Every row comes from one small tree of marks. Brackets hold a mark, then the marks that hang from it, in alphabetical order. Every link used is in the known rows. Which tree was each row made from?
In the rows, zero is written as 128.
Known rows:
{S {K H}}: [102  97 111 123 173 164 163 105 143 132 132  96  78  89 128 147 133 118
 140 142 172 156]
{C {L J}}: [ 94 120 111 180 136 120 105 143 125 117 105 131  80 142 135 154  95 122
 161 148 140 188]
{D {L {J W}}}: [117 123 116 172 138 112 121 170 146 108 111 138  56 125 117 144 106 112
 140 118 157 194]
{D {L E H {J W}}}: [102 120  96 164 149 115 137 159 167 100 120 132  49 147 116 148  98 119
 159 127 165 196]
{J {L C} W}: [ 87 115  97 188 116 112 131 163 125 116 140 136  93 119 121 165 100  95
 158 129 142 173]
{M {D {L C {J W}}}}: [124 135 112 167 123 108 126 183 151 124 132 144  50  96 101 146  94  96
 170 137 177 201]
{X {F {E L}}}: [ 89  65 122 112 162 137 110 111 152 163 131  77  75  93 135 187 159  97
 140  90 161 232]
{E {L C D H {J W}}}: [ 95  98 133 176 147  81 171 154 124 113 143 129 109 103 128 162 105 121
 191 106 130 163]
{C {L D E H {J W}}}: [ 71 103 108 189 138 117 136 144 134 103 134 132 102 143 121 177  94 129
 172 167 142 195]
{X {F {E {L C D}}}}: [ 83  64 139 131 166 125 120 117 131 159 153  87  84  72 131 194 160 110
 150  98 168 228]
{J {L D E H} {W C}}: [ 67  89  95 171 122 120 159 149 132  88 168 119 123 125 120 188 103  93
 176 168 137 182]
{M {D {L E {J W}}}}: [118 119 114 151 121 127 112 165 178 125 117 134  45 113 108 154  94  92
 150 155 177 215]
{W {C {L D E H}}}: [ 74  99 110 167 149 128 144 127 119  88 154 109 109 128 139 166 105 103
 197 180 152 190]
{M {D L}}: [120 136 128 115 133 122 122 145 158 133 126  93  67 102 129 142 124  94
 164 144 181 200]
{J L {W C}}: [ 89 100  89 179 109 123 134 164 126  97 141 130 107 119 120 170  99  73
 160 145 129 180]
{E {L D H}}: [ 90  99 152 117 159  97 168 111 132 123 137  72 127 109 158 159 137 118
 184 114 135 162]
{W {C {L H}}}: [ 85 117  90 163 145 123 144 138 116  92 144 107 104 134 137 148 104  95
 206 152 145 181]
{S K}: [ 96 106 121 130 155 148 147 111 142 133 128  95  81 111 140 142 125 111
 135 130 159 165]
{D {L J}}: [119 130 126 156 150 111 116 154 143 112 107 124  49 131 130 139 113 123
 145 121 162 189]
{D L}: [114 128 130 137 154 119 122 140 143 116 116 100  63 121 140 135 128 110
 149 123 170 187]
{J W}: [ 93 116 126 159 135 122 136 142 143 124 114 110  95 124 131 155 117  88
 138 122 141 180]
{L J}: [100 127 131 159 146 113 121 139 139 126 101 120  73 141 136 151 110 118
 139 124 139 175]
{F E}: [ 84 100 123 123 159 136 116 118 148 140 119  79  80 118 137 167 146 109
 138 117 151 206]
{J {W {C {L D}}}}: [ 87  97 118 191 126 125 136 156 108  94 145 128 121 103 123 169 105  83
 172 164 138 194]

Which tree is each row?
[ 76 102 130 172 135 117 123 131 126 118 147 121  92 120 138 178 109 120
 154 164 159 175] : {J {L C D E}}
[ 85 107  87 181 140 120 151 154 157  94 129 140  74 153 114 161  84  95
 170 140 140 186] : {L E H {J {W C}}}
[ 73 115  96 152 151 131 127 117 146 112 125 100  86 156 145 153 103 116
 184 157 156 188] : {C {L E H}}
[ 86 109 149 190 155 110 125 137 131 119 128 142  67 125 130 168  99 132
 147 154 159 178] : {L C D E J}
[100  75 122 134 154 120 113 128 153 140 104 101  73 111 138 168 128 112
 150 101 134 204] : {F {E {L J}}}
[ 79 132  91 154 140 103 150 139 123 115 151 106  96 138 137 156 111 122
 189 124 150 158] : {J {L C H}}
[ 80 108 123 188 118 105 141 160 111 114 156 130 117 101 121 181 111 108
 155 143 141 171] : {J {L C D} W}
[ 95  79 123 137 160 120 123 124 143 139 125  96  75  95 142 161 133 104
 169  99 150 198] : {F {E {L C}}}
[ 66 108 122 153 154 125 138 113 131 111 140  95 109 139 145 169 116 129
 182 172 156 188] : {C {L D E H}}
[ 74  93 102 184 134 127 150 148 125  89 153 124 116 121 123 172  98  88
 187 171 145 194] : {J {W {C {L D E H}}}}
[ 90 143 107 171 159  94 155 148 129 115 132 126  71 145 128 142 102 134
 185 110 149 161] : {L C H J}
[ 80  96  98 170 114 133 116 143 155 118 123 125  88 139 128 176 100  89
 136 150 141 188] : {J {L E} W}
[ 78 133 142 151 167  95 173 128 113 117 159  91 111 116 141 156 131 133
 187 127 157 157] : {L C D H}
[ 83  86  86 184 110 136 123 154 144  96 138 139  90 130 120 175  89  69
 154 161 139 191] : {J {L E} {W C}}
[ 89 136  98 189 147  94 160 166 133 111 135 141  78 138 113 148  94 119
 179 106 142 167] : {L C H {J W}}
[ 86  87 109 125 168 111 147 121 145 134 139  84  84 105 141 159 135 113
 191  91 150 191] : {F {E {L C H}}}
[102 125  91 186 153 106 142 170 157  97 132 151  37 138 109 142  88 122
 175 123 175 191] : {D {L C E H {J W}}}
[ 74 103  99 166 120 108 169 158 113  90 172 111 140 114 120 182 113  96
 183 150 127 172] : {J {L D H} {W C}}
[ 71 111  77 179 127 116 146 150 147 108 150 131  86 142 121 168  91 103
 177 137 151 174] : {J {L C E H} W}
[110  96 124 189 135  96 135 159 136 121 112 149  75 108 128 150  89  97
 169 100 133 172] : {E {L C {J W}}}
[ 94  74 142 154 160 106 126 135 129 135 130 112  84  87 132 177 129 126
 161 110 142 199] : {F {E {L C D J}}}
[ 75  97  69 171 120 127 149 152 147  89 154 125 100 142 120 173  93  81
 179 154 139 183] : {J {L E H} {W C}}
[ 96  86 128 164 140  92 172 153 126 100 142 122 122 106 129 167 107 102
 189 120 118 171] : {E {L D H {J {W C}}}}
[ 66 106 120 137 141 116 145 117 139 115 150  89 114 141 145 181 122 128
 163 158 147 172] : {J {L D E H}}
[ 70 118 137 154 169 109 162 117 134 114 154 100  92 127 140 161 119 129
 179 146 167 169] : {L C D E H}
[117 151 106 140 141 100 144 166 150 122 143 119  53 112 113 139 104 118
 197 131 181 190] : {M {D {L C H J}}}
[105 132 110 107 143 125 137 134 177 126 136  87  61 122 128 145 118 100
 181 151 188 202] : {M {D {L E H}}}
[ 91 104 116 183 134 127 116 147 164 119 100 144  60 148 120 162  89 100
 127 139 143 192] : {L E {J W}}
[ 73 119  87 159 141 114 140 131 144 113 147 114  78 148 137 161 100 117
 183 140 158 168] : {J {L C E H}}
[ 75  97 134 149 132 125 120 120 136 121 134 102 103 129 145 184 120 117
 139 167 148 180] : {J {L D E}}
[100  93 163 153 152  97 146 125 118 127 134 105 105  88 153 155 124 109
 175 119 146 164] : {E {L C D}}
